Each row was made from one small tree. Brackets hold a mark, then the marks that hang from it, in alphabetical order. Every link used is in the known rows. Write each row's tree.
In the rows, zero is written as 128.
Known rows
{H {B X}}: [128 120 111 158  98 120 147 102 138 115 105 157  67  84 109  85 144 135
 127 116 164 112]
{B H {K Q} {X {R E}}}: [121 119 167 112  82 174 123 104 133  95 133  70 143  81 178 183 156 177
 122 111 143 138]
{H B}: [109 129 110 154 129  90 157  89 154 107 108 156  51  91 106  67 142  96
 121 105 182 118]
{Y {H {B {K {Q E}}}}}: [ 95 160  90 154 130  32 159 145 134 134 137  85  79 101 104  77 159 110
 107  90 221 128]
{H {B {K {Q E}} {X R}}}: [119 119 122 114 122  99 122 128 132 127 127 109 106  95 123 128 152 158
 123  87 180 123]
{Q E {K {B H {X R}}}}: [170 159 126  94 116 172 137 179  87 144 120  92 168  94 138 118 157 181
 115  89 129  96]
{K {B H X} {Q E}}: [159 169 104 119 103 129 143 173  95 171 127  70 160  76 142 137 164 178
 121 107 152 108]
{Y H}: [125 155 140 157 120  85 163 119 151 122 114 110  64  87 112  81 147  84
 108 124 187 128]
{K B {Q {E R}}}: [140 180 113 127 159  80 127 190 144 152 121  62 135 101 143 111 170  91
 128  94 195 124]
{Y {H {B K {X R}}}}: [121 101 143 147 100 132 147  96 146 110 119 134  60  88 112 102 137 137
  97 118 173 113]
{Y {H B}}: [118 144 115 170 129  86 176 110 156 115 115 134  40  92  97  58 146  89
 100 102 191 119]
{X R}: [133 120 170 110 137 116 139  89 167 108 102 133  75  90 126 115 140  93
 120 104 163 129]
{Y {H {B K X}}}: [101 126 110 176  79 104 151 106 129 118 121 132  63  84 107  81 142 135
 108 137 182 111]
{R X}: [ 87 140 142 133 132  64 140  71 153 101 116 137  92  99 146 112 156  84
 132 127 167 125]
{Q {E {R X}} {K B}}: [109 188 107 120 168  72 123 177 120 115 125  89 164 127 160  92 175  85
 132 101 176 112]
{H {B {K Q} {X R}}}: [112  98 142 108 117 118 129  98 147 115 128 144  86  89 123 145 147 151
 115  89 169 126]
{Y {H {B K}}}: [ 81 134 112 168 110  77 166  96 143 110 122 127  49  91 104  63 141  96
 101 126 198 118]
{B H {K Q} {X R}}: [116 122 161  96  81 148 136 101 130 123 133 116 123  83 135 172 152 180
 117 120 137 121]
{K {B H X}}: [145 141 126 131  79 170 151 125 101 149 111 114 125  67 142 121 146 165
 115 140 131  96]
{B H {K Q} X}: [ 92 146 126 125  65 121 144 108 115 133 135 112 125  80 131 151 156 177
 129 139 146 119]

Which tree is each row?
[121  99 148 124 117 148 117 104 147  86 125  96 103  89 166 151 151 150
 121  82 179 143]  {H {B {K Q} {X {R E}}}}
[140 177 106 113 135 100 153 164 112 164 127  72 143  83 137 117 163 141
 112  95 169 114]  {K {B H} {Q E}}
[121 181 117 138 144  54 132 167 163 128 119  81 118 113 126 108 173  88
 141 103 193 138]  {K {Q {E R}}}
[114 113 165 132  65 192 122  81 129  82 117  83 131  78 177 151 143 169
 123 139 132 123]  {B H K {X {R E}}}
[ 54 161  97 147 146  26 127 116 158 102 139 103 119 124 139 102 178  94
 135 114 203 126]  {H {B {K {Q {E {R X}}}}}}
[ 79 174 116 142 125  45 123 151 149 121 129  75 125 111 133 111 167  98
 142 124 200 133]  {B {K {Q {E R}}}}
[ 98 140  87 145 100  70 128 134 116 136 131 107 110  91 116 105 158 156
 134 102 192 121]  {H {B {K {Q E}} X}}
[143 133 114 176 100 116 164 124 140 124 114 137  54  87  99  74 146 129
 106 113 177 115]  {Y {H {B X}}}
[ 96 152  90 159 103  75 122 157 137 123 129 100 117 107 120 101 167 141
 141 118 192 120]  {H {B {K {Q {E R}}} X}}
[ 81 174 107 123  97  63 146 124 116 136 135  79 131  91 123 116 162 145
 127 122 175 122]  {B H {K {Q E}}}
[146 160 112 116  91 166 150 157  81 141 123 123 147  86 134 114 154 174
 114 112 127 100]  {Q {K {B H X}}}
[173 132 153  99 110 218 131 158  98 103 120  80 166  86 183 146 153 171
 111  83 127 118]  {Q {K {B H {X {R E}}}}}
[153 181 107 133 104 137 135 191 113 163 124  63 169  92 144 133 174 162
 125 120 149 106]  {K {B H X} {Q {E R}}}
[100 163 106 133  70  96 133 133 101 145 134  80 148  84 130 135 162 182
 136 135 159 116]  {B H {K {Q E}} X}
[ 95 178 111 148  70 102 126 153 122 133 133  77 158 101 131 129 173 168
 143 152 157 114]  {B H {K {Q {E R}}} X}
[177 146 139  89 123 156 134 167 111 165 124  74 155  80 147 159 161 178
 110  89 141 108]  {K {B H {X R}} {Q E}}
[147 123 164 120  85 175 144  95 140 117 109 134 104  81 125 136 148 163
 118 129 120 108]  {B H {X R}}
[163 156 108 116 126 100 125 181 103 172 123  71 145  79 146 134 159 143
 129  92 179 120]  {K {B X} {Q E}}
[167 119 156 104 101 197 142 117 123 138 109 120 123  71 144 141 141 168
 106 121 118  99]  {K {B H {X R}}}
[128 109 144 125 117 117 146 121 146 123 134 122  74  92 113 132 151 144
  97  89 184 128]  {Y {H {B {K Q} {X R}}}}
[135 156 129 106 127 123 159 134 122 152 129  98 121  78 138 133 156 136
 105 100 159 116]  {K {B H} Q}
[183 112 169  96 143 181 113 153 134 121 118  60 142  77 193 182 152 140
 115  69 164 143]  {K {B {X {R E}}} Q}
